Each row was made from one walk, in order. Every step used is in the known rows, and no mark comes twice. Write each row's walk.
Known rows
E > Z > V > D > F > B > L: [ -7   1   6   6   4  -1   6   0  -3   5   4  27   3  -6  -1   8   2 -23
 -30]
E > Z > V > D > F > B: [ -7   0   3   5   5  -6   0  -1  -5   6   1  27   4  -1  -3   7   3 -19
 -32]
B > F > D > E > Z > V: [ -2   8   3  -2  -1   3  -8   1 -15  28  -9  11   4 -12  13   9 -11  16
  31]
D > E: [ 0  2 -2 -1 -3  7 -6  1 -4  3 -3 -4 12  5  8 -5 -4 -9  0]
F > D: [  2  -2  -5  -9  -7 -10  -2   3 -16   2   3  -5 -14  13  -2   3   3   3
  31]
V > Z > F > D > E > B: [ -9   4   2   3   6   8   7  -6  12   5  -5 -30   2   0  14  -1  -2  -8
  35]
E > Z > V: [ -6  -7   6   2  -1  -5  -1   4  -9 -18 -23  18   2  -5   7  19   1  -6
   5]
Z > F > B > V > D: [ -1  -5  -8  -7  -1  -2  11  -1   8   1  -1   0  -2  -8 -15  -5   2  19
 -24]
V > Z: [  7  -2  -6   0   6  -1  -8 -11  -5 -25  -4 -21  -5   5   6   0   6 -18
   2]
E > D > F > B: [  4   0   1   0   0 -22 -18  -3   1   8  22  12 -10  18  -7  -7   0  -4
 -24]
E > Z: [  3  -2   7   4  -4  -9  -9   6  -5 -19 -10  15   3   7   8  12   5  -1
   7]
Z > V > D > E: [-15   1  -5  -7  -1  16   9  -9 -14  16 -20  -2  12  -6  -2   1 -10 -19
 -18]
F > B > L: [ 11   1   0   1   5  -5  -3   9  -2 -19  12   3  -8  -4  -5  -3   8   2
 -24]
Z > F > B > L: [ -1  -3  -3  -5   9  -3   9  13  12 -21   1  -2  -2  -7  -7  -7   7   3
 -19]
V > D > E > Z > F > B: [-12   8   5   1   2   3   6  -2   6  20  -9   9  21   1   3   0   0  -8
 -36]
V > D > E > B > F: [  4  15   8   3   0  29  -7   2  -5  18   0  -6  11  -5  -2 -11  -7  11
  -4]
B > V > Z > F: [  4 -10 -10  -2  -2   0   7 -13   8 -18 -10 -20  -4  -8   1   3  -2   7
  18]
V > Z > F: [ -4  -6  -8  -5  10   1   3  -8   8 -25 -12 -25   0   1   4  -4   4 -16
   5]
D > F > B > V: [ 15  -6  -8   7  -1 -11 -10   3   6  -1  33  14  -7   2  -9 -12   4   6
 -12]
Z > V > D > E > B: [-13   4   5   0   0  24   9  -2  -7  13 -19  -4   9  -9  -1   2  -9  -9
  -8]

Which walk is each row?
[  9  11  10   8   3  22 -15  12   3   3   3  -4   9 -10   7 -10  -7  21
  17]
D > E > B > F
[  4   3  -7  -1   5  -1  -6  -2  -3  10  26   9  -1  12 -15 -17   8 -19
 -40]
V > D > F > B
[-10  -4   4  -4  -4 -14   6   7   2  -3 -13   9   0   8   7  12   4   4
  31]
E > Z > F > D
[  5   2   3   2  -1 -17 -12  -1   2   6  24  11 -11  13  -6  -6  -2  -7
 -22]
E > D > F > B > L
[  7  -4  -6  -5 -15   6   4  -8 -12   3  -4  -1  -5  -1 -11   2  -4  13
   0]
B > V > D
[ 13   8   8   1   1   9 -13  15  -6  -1   9  -4 -15  -4  -3  -3   0  34
  44]
E > B > F > D
[ -2  -2   4   2  -3  -9   8   0   8   1  -8  16   5  -5  -4  10   3  16
 -20]
E > Z > F > B > V > D
[-11  -4   3   2   0   1   2  -3  -8   4  -7  22   6   2   0   8   0 -25
 -11]
E > Z > V > D > F
[  3   1  -4  -2 -16  12   5 -11  -9  21  -4  -3   9  -2  -2   0 -11   8
  -3]
B > V > D > E
[ 13   0  -6  -1  -5  -5   1  -4  -7   5   8   5  -8  -4 -14   0   3  20
 -30]
F > B > V > D
[ 17  -4  -5   2  -3 -12  -5   3  -1 -11  10   6 -10  -7  -8   2   4  27
 -15]
F > B > V
[ 2  5 10  9 -2 16 -5 10  5 -4 -1 -6 10  0  9 -5 -4  4 13]
D > E > B
[  4  -3   3   6  -5   4   9  -3  11  -8  -2 -22 -13  -7   4   8  -1  23
  52]
E > B > V > Z > F > D
[ -9  -6  -8 -14  -2  -7   8   6   0   0  -7  -9  -7   7  -5  -2   2   4
  30]
Z > F > D
[-15   5   4  -2  -4  10   8  -3   1  18 -18   5  23   5   6   2  -5 -14
 -14]
V > D > E > Z > F
[ -3  -1   8   4   6 -10   6  12  13 -20  -6  15   4  -6   5   8   8   3
 -13]
E > Z > F > B > L
[  0  -3  -8  -2  17  -7   1  -6  12 -22  -2 -20  -2  -3   1  -6   9  -9
 -19]
V > Z > F > B
[ 10  -1  -4   4   7  -5  -7  10   6  -9  34  11  -6   4  -6 -15   9 -16
 -20]
D > F > B > L
[ -6  -4  -9  -8   6  -6   7 -10   2  -7  -7 -27  -8   6   5   1   4 -12
  27]
V > Z > F > D
[  4   4   6   6 -15   5   2   4  -2  22   5  -6  -3   0   9   6  -9  24
  50]
F > D > E > B > V
[  0  -3   1  -3  -6 -14 -15  -5  -3   5  11   6  -8  21  -5  -6  -5 -11
   0]
E > D > F
[ -7   5   4   4   5  12  14  -4  14   3  -3 -31   1  -5  16   1  -4 -10
  38]
V > Z > F > D > E > B > L
